What can hang from each mark
q383: q231
q223: q298
q756: q860
q860: q223 q422 q637 q665 q756
q422: q298
q231: q223 q383
q298: q422 q637
q665: q298 q860
q637: q298 q860

Each row was made from one small tree. The marks that hang from a mark follow it in brackets, in the order of their numbers. Every link used is in the known rows. Write each row's tree.
In the rows, zero is written as 128.
Known rows
q665[q860[q223[q298] q422 q756]]: [142 167 113 162 170 112  72 121 150 118  94 167 149 140 166 135 116 101
 114 126 122 144 153 113 129 121]
q223[q298[q422 q637[q860[q756]]]]: [151 161 109 157 172 108 151 164 160 140  81 167 146 114 127 137  83  96
 146 125 105 124 166 120 109 122]
q223[q298[q422 q637[q860]]]: [150 154 111 158 169 111 159 164 156 145  77 156 143 111 116 137  83  93
 145 130 102 127 156 121 105 121]
q383[q231[q223[q298]]]: [135 157 155 117  92 153  98 102 168 123 110 132 109 145 120 131 112 106
 130 128 103 145 124 148 141  90]
q860[q223]: [137 148 125 117 115 121  88 120 138 119 110 149 135 133 126 114 121 123
 104 123 127 139 122 164 117 130]
q383[q231[q223[q298[q422 q637]]]]: [144 170 159 130 103 143 101 119 169 132 105 143 111 131 125 137 100  99
 129 111  96 149 126 142 126  96]
q860[q223 q637]: [126 171 138 118 116 102  64 108 154 115 103 168 132 154 129 114 141 123
  83  97 115 135 122 186 107 125]
q665[q298[q422 q637] q860[q223 q756]]: [179 238 134 174 164 104  55 180 143 143 106 186 179 104 169 146 111 112
 114  88 113 135 172  82  94 115]
q231[q223[q298[q637]]]: [159 155 127 126 116 126 123 124 164 149  98 142 116 133 121 135  92 101
 136 108 119 139 134 151 121 103]
q231[q223[q298[q422 q637[q860]]] q383]: [167 165 162 144 105 129 137 150 165 155  88 165 138 125 119 136  82  90
 142 110 121 134 140 149 111  88]
q422[q298[q637[q860[q223 q756]]]]: [131 161 140 161 138 126 102 187 155 133 103 174 161  92 135 125 106 113
 100  77 102 133 134 143 100 109]
q637[q298 q860[q223 q422 q665 q756]]: [101 185 100 179 187  95  81 156 172  86 121 194 205 116 153 117 125  76
  76 131  87 132 158 156 109 106]
q637[q860[q223 q422 q665[q298] q756]]: [141 207 118 162 157 101  64 137 160  96 124 206 184 110 149 128 135 100
  80 142 106 124 149 134 122  77]
q231[q223[q298[q637[q860]]] q383]: [166 149 157 134  95 135 129 135 173 148  92 161 141 139 117 132  90  98
 143 113 129 134 137 155 121  79]
q860[q223 q422[q298[q637]] q665]: [125 176 126 164 173 111  58 139 163 104 106 212 150  88 154 147 104  91
  34  76  98 156  88 158  94  95]
q860[q223 q422 q665[q298]]: [138 197 115 148 165 106  46 118 154  93 122 205 152 105 152 146 132  96
  51 119 112 139 105 140 109  85]
q665[q298[q422] q860[q223 q637 q756]]: [155 249 144 163 159 100  42 161 140 132 104 184 165 128 165 142 137 111
 101  98 106 124 171 102 105 112]
q223[q298[q637[q860[q422]]]]: [147 131 103 155 165 112 142 142 168 130  84 158 146 125 120 134 100  97
 141 134 112 127 150 125 115 109]
q298[q422 q637[q860[q223 q756]]]: [164 200 136 173 155  89 116 183 147 144 105 185 167  86 142 128  93 103
 116  91 101 134 159 126  82 131]
q637[q860[q223 q756]]: [140 173 124 140 121 110  94 139 148 113 115 167 171 130 130 105 127 119
 118 144 117 124 160 150 128 108]
q231[q223 q383]: [151 147 174 123  77 141 115 126 146 144 123 145 127 135 127 130 113 114
 130 108 139 134 119 155 126  93]
q756[q860[q223[q298] q422 q637 q665]]: [135 170 143 122 165 123  84  88 152  84  85 200 142 141 146 149 126  73
  79 100 111 129 124 149 110  77]
q860[q223[q298] q422 q637 q756]: [123 186 114 144 163  74  38 106 190  88  89 225 128 152 173 122 139  94
  86  96 117 124 154 184 118 120]
q298[q637]: [153 135 128 145 138 113 123 143 148 138 122 150 144 113 138 133 112 129
 126  88 127 137 131 121 102 127]
q298[q637[q860[q422 q665]]]: [152 158 124 172 162 102 117 146 156 127 122 172 172 100 137 140 114 109
 100 105 107 138 130 115 100  98]

Write each row's tree
[ 99 178 146 169 167  89  62 147 165 102 123 208 126 117 182 137 154 102
  81  64 108 116 142 149 116 117] : q860[q422[q298] q637 q756]
[134 182 105 157 166 103  86 123 168  97 103 201 173 123 142 125 115  94
  88 150 104 130 148 147 129  85] : q637[q860[q223[q298] q422 q665 q756]]
[106 206 109 172 182 100 104 178 158 106 114 186 206 110 141 118 103  80
  86 127  79 131 167 154 102 120] : q637[q298[q422] q860[q223 q665 q756]]
[130 158 134 167 153 105  67 160 156 113 100 188 135  88 149 129 118  90
  72  81 107 145 108 159  88 121] : q860[q223 q422[q298[q637]]]
[126 160 139 164 150 131 113 183 153 133 112 175 164  90 138 136 103 114
  95  77  99 132 129 131 106 100] : q422[q298[q637[q860[q665 q756]]]]
[ 98 144 111 190 178 101 132 176 150 109 122 140 184 109 128 117 140  73
 115 147  88 122 156 131 104 123] : q637[q298 q860[q422]]
[163 189 125 166 149 104  89 170 155 123 131 179 171  99 146 136 141 114
 126 112 119 111 161  97 104  93] : q665[q298[q637[q860[q422 q756]]]]
[142 161 161 106 121 131  91 103 132 101  98 165 139 147 135 129 138  99
 110  95 123 123 136 152 108 100] : q756[q860[q223 q637]]
[117 203 106 140 185  81  29  86 196  78  96 248 143 152 177 140 124  94
  48  91 107 135 134 182 124  93] : q860[q223[q298] q422 q637 q665 q756]
[165 158 162 137 106 131 134 144 164 155  90 164 127 126 125 140  81  93
 142 101 126 136 134 151 112  95] : q231[q223[q298[q422 q637]] q383]
[137 192 110 141 153 113 102 133 160 111  99 190 176 127 129 122 101 104
  99 149 101 130 156 148 129  92] : q637[q860[q223[q298[q422]] q665 q756]]
[164 155 154 133 102 138 125 127 174 145  94 170 147 138 119 138  85  98
 130 112 125 138 130 155 122  70] : q231[q223[q298[q637[q860[q665]]]] q383]
[166 204 136 169 152 105 114 192 138 143 120 166 165  83 130 141 123 107
 127 112 106 114 158  93  89 106] : q665[q298[q422 q637[q860]]]
[131 177 128 167 157  96  44 159 170 101 111 221 144  94 181 125 119  99
  78  66 117 137 136 159 101 123] : q860[q223 q422[q298[q637]] q756]
[144 159 156 124  96 148  96 108 174 127 108 140 114 140 124 134 106 105
 130 114 103 149 124 146 132  90] : q383[q231[q223[q298[q637]]]]
[149 167 107 156 178 110 148 157 163 138  83 175 151 114 129 142  79  96
 133 123 102 128 160 120 112 113] : q223[q298[q422 q637[q860[q665 q756]]]]
[100 158 108 189 182  95 116 176 159 100 129 162 190 113 151 114 140  79
 119 136  95 116 176 132 112 124] : q637[q298 q860[q422 q756]]
[111 172 130 182 185  96  76 137 149 118 118 160 160 143 178 141 145 100
 105  97 107 135 159 107 118 128] : q665[q860[q422 q637[q298] q756]]
[ 97 185 130 151 166  88  92 152 160 111 126 180 149 141 168 125 139 108
 110  78 104 115 171 155 111 146] : q860[q637[q298[q422]] q756]
[123 184 151 120 157 129  94 115 139  94  99 183 161 137 142 142 121  79
  80  85 101 130 132 153  98  97] : q756[q860[q223 q637[q298[q422]] q665]]
